Each row was made from one path, in order. Every step used is in the known rows, and no mark comes twice. Write each row's path.
Known rows:
terod pifol ruri: [ 3.33 -5.42  3.77  0.61 -0.87 -0.55 -0.35 -3.12  2.13  1.43  1.51  3.20
 -1.02 -3.82  0.17 -2.13  0.22 -1.02  1.34  1.04 -1.16  1.23  1.21  2.49
  0.63]
pumide ruri pifol: [ 3.29  1.30  1.66  1.48  1.27  1.61 -0.48 -1.44 -2.48  1.74  0.46  1.66
  0.14 -0.32  2.63 -1.73  1.45 -0.34 -1.26 -0.14 -1.17 -0.37  2.26 -3.12
 -2.54]
pumide terod: [ 1.17  6.06 -0.94  0.36 -2.31 -2.05  0.94  1.63 -1.50  1.53 -1.50  0.02
 -3.32  2.78 -4.18 -0.84 -0.20 -1.07  1.49  0.53  3.22  0.25 -1.12  2.66
 -3.57]
pifol ruri zukas pumide terod: [ 0.59  3.52 -0.58 -0.50 -0.35 -3.62  0.32  1.52 -0.57 -1.60 -1.20 -1.81
 -3.30  3.51 -2.72 -1.47 -1.54  0.88  1.15  0.04  2.76  1.58 -8.50  0.02
 -3.35]
pifol zukas terod: [-2.34  1.27 -2.40 -1.66 -0.95  1.27 -0.83 -2.28  1.11 -4.08 -1.06  1.88
 -0.57  3.53  3.80  4.46 -1.01  1.72 -2.97 -0.72 -1.94 -1.19 -2.11  1.11
  3.96]
ruri zukas terod: [-0.01  3.54 -0.37 -1.67  1.69  0.38 -1.35 -0.79  1.85 -3.03 -1.83  2.26
 -0.07  4.10  3.78  1.08 -0.40  1.57 -0.20  1.63  3.30  0.04  0.31 -1.77
  1.99]
vopu zukas terod pumide ruri pifol: [ 1.55 -3.18  1.61  0.73  1.60  2.84 -0.65 -1.07 -2.07 -0.38  0.40  1.64
  3.76  0.88  0.94  0.74  1.41 -0.08 -0.65  0.09 -1.36 -1.68  0.04 -3.46
 -0.80]
ruri pumide terod pifol zukas vopu: [-1.60  0.30 -2.45  0.23  0.50 -3.53  3.96  1.52  0.03 -1.18 -2.10 -2.85
 -1.45 -4.37 -3.99 -0.03  0.62 -1.02 -3.46 -0.03 -7.76 -1.14  3.69  1.92
 -0.04]
zukas pifol terod pumide: [-2.93 -1.00 -2.44 -0.19 -1.44  1.06 -2.50 -0.22  1.92  3.39  2.01  0.60
  3.61  1.23 -1.52  1.06 -0.29 -0.57 -0.78  0.81  8.80 -0.93 -2.28  2.02
 -0.28]
pifol terod pumide ruri: [-1.98 -1.95 -0.55 -2.56 -0.74  4.38 -0.36  3.04 -3.29  3.86  2.85  1.93
  3.75  1.07 -1.62 -2.00 -0.49 -0.89  3.11 -1.76  3.96  0.08 -1.95 -1.84
 -4.45]
zukas terod pifol ruri: [ 2.71 -8.33  2.70 -0.32 -0.28  0.23 -1.36 -3.29  2.89  0.01  0.79  4.66
 -0.76 -2.09  0.86 -0.69 -0.11 -0.86  1.53  1.31 -2.11  0.61 -1.36  3.08
  1.30]
pumide ruri zukas: [ 1.14  6.57  2.88 -1.55  2.38  1.56  1.70  2.31 -1.94 -0.09 -1.09  0.31
  1.16  1.14  4.00 -2.60 -0.13  1.33  2.80 -0.09  2.51  1.42  4.04 -4.82
 -4.20]
zukas pumide ruri pifol terod: [-0.97 -0.53 -3.17  0.51 -0.10  0.56 -2.10 -0.46 -2.15  1.85  1.09  2.49
 -1.59  1.85  4.29 -1.35 -1.52  0.32 -4.70 -0.79  1.30 -0.32 -6.08 -1.14
 -2.54]
terod pifol zukas vopu: [-1.77  0.56 -1.74  0.07  0.60 -3.43  2.51 -1.39  0.18 -2.31 -1.34 -1.86
 -0.13 -5.69 -0.83  1.16  0.24 -0.38 -4.33  0.34 -7.66 -1.15  4.08  1.28
  1.49]
pumide terod pifol: [ 3.10  2.63  0.01  1.67 -1.13 -2.27  1.50  1.41 -1.65  1.42 -2.24  2.31
 -0.94 -1.63 -4.05 -2.35  0.29 -1.92 -0.33  3.65 -2.94  0.03  0.68  4.32
 -6.36]
ruri pumide terod: [ 1.01  4.42 -1.79  0.21 -1.60 -0.41  1.59  4.48 -0.46  2.82 -0.78 -1.33
 -3.80  3.16 -5.43 -2.53  1.14 -1.53  1.74 -0.67  3.37  0.32  2.51  2.32
 -0.54]
pifol ruri zukas terod pumide: [-0.36 -4.06  1.82 -2.91  0.90  1.87 -1.88 -1.71  2.56 -2.01  1.77  1.71
  3.99  3.42 -2.06  0.60  0.19  0.54  1.97  1.24  7.15  0.05 -2.98 -2.38
  2.62]
vopu zukas: [-0.50  5.19 -0.06  1.38 -1.68 -0.32  1.24 -0.75 -0.16 -1.32 -0.72 -1.19
 -0.82  0.15  2.47  1.92  0.40  0.79 -0.72 -0.81  0.84 -0.58  6.30  0.77
  6.07]
vopu zukas terod pumide: [-1.92 -2.04 -1.21 -1.47 -0.73  2.40 -1.31 -0.58  0.87 -2.14  1.13  0.41
  4.48  3.03 -3.11  2.81  0.74  0.16  0.60  0.45  3.74 -1.54 -0.45 -0.20
  5.67]
terod pifol ruri pumide: [ 2.37 -5.65  1.63  0.28 -0.18  1.84  0.44  0.74  3.35  2.75  2.24  0.81
 -1.32 -2.08 -1.72 -4.07  1.93 -1.61  1.20 -0.26  0.20  1.24  6.29  1.42
  4.81]
pifol terod pumide ruri zukas teseg: [-1.88  0.33  2.41 -0.46  0.59  3.58 -2.65  2.40 -3.38  0.39  1.65 -2.17
  1.47  1.44  1.31  1.14 -2.44  0.31  2.80  0.86  3.31  1.84 -1.78 -5.33
 -3.45]

Write each row's path:
[-1.77  5.57 -4.66 -0.34 -2.38 -2.65  0.85  1.59 -2.23 -2.90 -1.49 -2.67
 -2.94  3.66 -3.11  1.20 -1.79  0.99 -2.78 -1.11 -2.13  0.04 -8.91  1.91
 -2.41]
pifol zukas pumide terod
[ 1.25 -7.44  1.23  0.36  0.13  1.59  0.63  0.66  4.01  0.85  0.83  1.12
 -1.20 -1.47  0.10 -1.48  1.59 -0.79  1.32 -0.56 -2.10  0.31  5.31  2.17
  6.86]
vopu zukas terod pifol ruri pumide
[ 0.93 -1.59  2.80 -0.36  2.97 -4.50  1.68 -1.55  2.30 -0.93 -0.87 -1.07
 -0.85 -5.25 -0.50 -1.93  0.39 -0.36  0.41  1.47 -0.90  0.79  4.47 -1.26
  0.99]
terod pifol ruri zukas vopu
[ 2.74 -5.38  1.57  0.57 -1.25 -2.46 -0.11 -0.87  0.86  0.67  0.49  1.65
 -2.21 -2.15 -3.11 -2.29 -0.68 -1.17  1.61  0.97 -2.78  1.30 -5.94  3.65
 -2.59]
zukas pumide terod pifol ruri
[-3.01  2.67 -2.36 -0.68  0.00 -2.97  1.90 -1.58  0.04 -2.48 -0.53 -3.33
 -1.38 -2.97 -0.70  2.08  0.11  0.29 -3.38 -1.92 -4.00 -1.03  3.58 -0.13
  3.92]
pifol zukas vopu
[-2.78  0.53  0.06 -2.32  2.93 -1.45  1.63  2.34 -1.06  0.87  0.01 -1.44
  1.88 -2.16 -1.35 -1.76 -0.35 -0.15  1.37 -0.49  2.73 -0.02  1.72 -3.95
 -2.42]
pifol terod pumide ruri zukas vopu
[-1.45 -3.25  0.49 -2.38  0.50  4.77  0.09  2.50 -2.51  0.36  1.19  1.12
  5.08  1.18 -1.40  0.90  0.59 -0.20  5.33 -1.59 -0.58 -0.83  0.03 -2.06
 -0.90]
vopu zukas terod pumide ruri
[ 1.79 -7.64  0.80 -0.37  0.31  2.23 -0.39  0.60  4.04  1.82  1.67  2.00
 -1.12 -1.10 -0.88 -2.81  1.68 -1.39  1.65 -0.11 -1.22  0.80  4.11  2.12
  5.40]
zukas terod pifol ruri pumide
[-1.44  1.32 -1.77  0.50  0.17 -4.76  3.43  0.01 -0.91 -2.01 -2.49 -2.02
 -1.27 -4.68 -3.26  1.29 -0.28 -0.75 -3.42  0.69 -7.77 -1.25  1.47  2.46
 -1.63]
pumide terod pifol zukas vopu
[-1.54  1.12 -1.74 -0.12 -0.61  0.68 -0.79 -1.26  1.31 -2.90 -1.52  1.46
 -0.66  2.64  3.29  3.84 -0.01  1.09 -0.03 -0.28 -0.57 -1.33  1.56  1.49
  6.41]
vopu zukas terod
[-3.39 -0.83 -1.77  0.57 -1.57  0.85 -1.48 -0.19  1.73  2.62  1.25 -0.11
  3.67  0.94 -0.25  2.35 -0.45  0.01 -0.84  0.42  7.45 -1.39 -0.71  2.11
  1.22]
vopu zukas pifol terod pumide
[-0.86  1.43 -2.98 -1.55  0.37  2.77 -0.96  3.04 -3.43  0.62  1.42 -1.04
  1.09  0.05  0.01 -2.09 -0.04  0.29  2.96 -2.73 -3.47  1.14 -3.08 -2.33
 -1.79]
zukas pumide ruri
[ 2.70  1.25 -0.83  1.54 -0.64 -0.94  2.00  3.55 -0.38  2.51 -1.63  1.16
 -1.31 -1.13 -5.12 -3.58  1.40 -2.25  0.01  2.89 -3.01  0.17  3.43  3.89
 -3.70]
ruri pumide terod pifol
[-0.09  2.07  0.73 -2.46  2.54  2.15 -0.45  1.24 -0.28 -1.75 -1.76  2.76
  0.93  3.27  4.44  0.36 -0.50  1.37  2.84  0.28  0.82  0.22 -0.06 -2.99
 -1.94]
pumide ruri zukas terod
[-1.77 -0.31 -2.67  1.26 -0.27  0.15 -1.10 -0.40 -2.37  0.81  0.30  1.59
 -1.32  1.45  5.56 -0.02 -1.58  0.84 -4.85 -1.17  0.32 -0.78 -4.78 -0.99
 -1.14]
vopu zukas pumide ruri pifol terod
[ 2.82 -1.60  1.76  0.59  1.24  2.80 -0.78 -1.06 -2.59  1.79  1.73  1.31
  3.39 -0.11 -0.93 -1.73  1.81 -0.77 -0.60  0.33  0.90 -0.84  1.01 -4.04
 -2.85]
terod pumide ruri pifol
[ 3.28  0.46  5.36 -0.19  1.63 -1.58  0.95 -2.06  2.26 -1.01 -0.58  2.10
 -0.21 -1.40  3.41 -2.68 -0.44  0.80  0.43  2.64  2.72  1.85  2.31 -1.48
 -1.27]
terod pifol ruri zukas
[-1.23  0.48 -0.59  0.13  1.71 -2.31  2.14 -1.76 -1.40 -1.82 -0.81 -2.40
 -0.55 -3.86  1.00  1.62  0.54  0.20 -4.09 -1.87 -6.71 -1.55  2.44 -2.34
  0.32]
pumide ruri pifol zukas vopu
[-2.20  4.00 -4.49  0.66 -1.15 -0.97 -1.04 -0.02 -0.69 -3.65  0.27 -3.65
 -0.44  1.17  0.64  1.28 -0.16  1.57 -2.30 -1.51 -1.82  0.12 -1.61 -0.03
  7.11]
vopu zukas pumide
[-0.30  4.87 -3.67  0.98 -1.54 -3.31  0.37 -0.09 -2.29 -3.11 -1.78 -2.33
 -2.94  3.50 -2.22  1.21 -1.19  0.97 -5.11 -0.30 -2.63 -0.48 -9.17  1.02
 -2.73]
ruri pifol zukas pumide terod
[ 0.80 -3.22  3.47  2.32 -0.85 -1.40 -0.48 -3.31  4.62  1.87  0.14 -0.81
 -1.53 -2.64  4.22  2.79  0.17  0.62  3.32 -1.45  1.27  0.15  2.40  3.16
  3.80]
vopu zukas pifol ruri
[ 1.60 -1.11  0.62  1.21 -1.15 -1.19  0.91  2.88  2.81  4.50 -0.47 -1.41
 -4.11  1.16 -3.81 -1.58  0.90 -1.45  4.11 -1.26  2.74  0.60  0.54  3.95
 -1.11]
zukas pifol ruri pumide terod
[ 1.71 -3.54  2.86  1.41 -0.62 -0.80 -1.84 -3.41  4.77  3.31  1.11  0.37
 -1.79 -2.36  2.46  1.02  0.36 -0.07  3.73 -1.22  2.83  0.76  0.83  3.23
  2.09]
zukas pifol ruri
[-0.89 -1.75  1.94  1.44 -0.76  3.48 -2.48 -1.72 -3.67 -2.03  1.97 -3.36
  1.57  0.21  0.79  4.27 -1.32  0.40 -2.45 -0.11 -4.04  0.02 -2.26 -4.42
 -0.67]
terod pumide ruri pifol zukas teseg
[ 0.08  1.04  1.33 -0.22 -0.06  2.01  1.28 -2.16 -2.41 -2.10  0.56  0.03
  2.74  0.87  2.42  1.57  0.14  1.19 -4.79 -1.14 -2.87 -1.29 -1.02 -3.24
 -1.94]
terod pumide ruri pifol zukas
[-0.88  6.54 -3.26 -1.05  1.18 -1.21 -1.58  0.20 -0.19 -3.83 -0.10 -2.60
  0.16  2.68  1.70 -1.58 -0.53  2.08 -2.54  0.42  2.36  1.53 -3.26 -3.22
  2.87]
ruri zukas pumide
[-0.57  4.65 -0.26  3.52 -0.35 -1.29 -0.23 -1.12  2.89  1.36 -2.14 -2.42
  0.32 -1.92  4.57  3.93  0.94  0.89  0.83  0.15 -0.11 -1.14  6.43  3.33
  2.99]
vopu zukas pifol
[-2.08 -2.38 -0.36 -1.41 -0.10  3.73 -0.83  2.99 -1.68  4.93  1.87  1.22
  4.28 -0.05 -0.24 -0.65 -0.36 -0.75  4.05 -1.39  3.30 -0.29 -1.59 -0.36
 -5.71]
zukas pifol terod pumide ruri
[ 2.07 -1.16  5.37  1.87  0.17 -0.86 -1.69 -0.21 -0.93 -0.78 -0.25 -1.76
 -2.66 -0.73  0.03  0.71 -2.15 -0.18  2.72  3.11 -0.48  2.52 -1.99 -1.62
 -3.25]
pumide terod pifol ruri zukas teseg
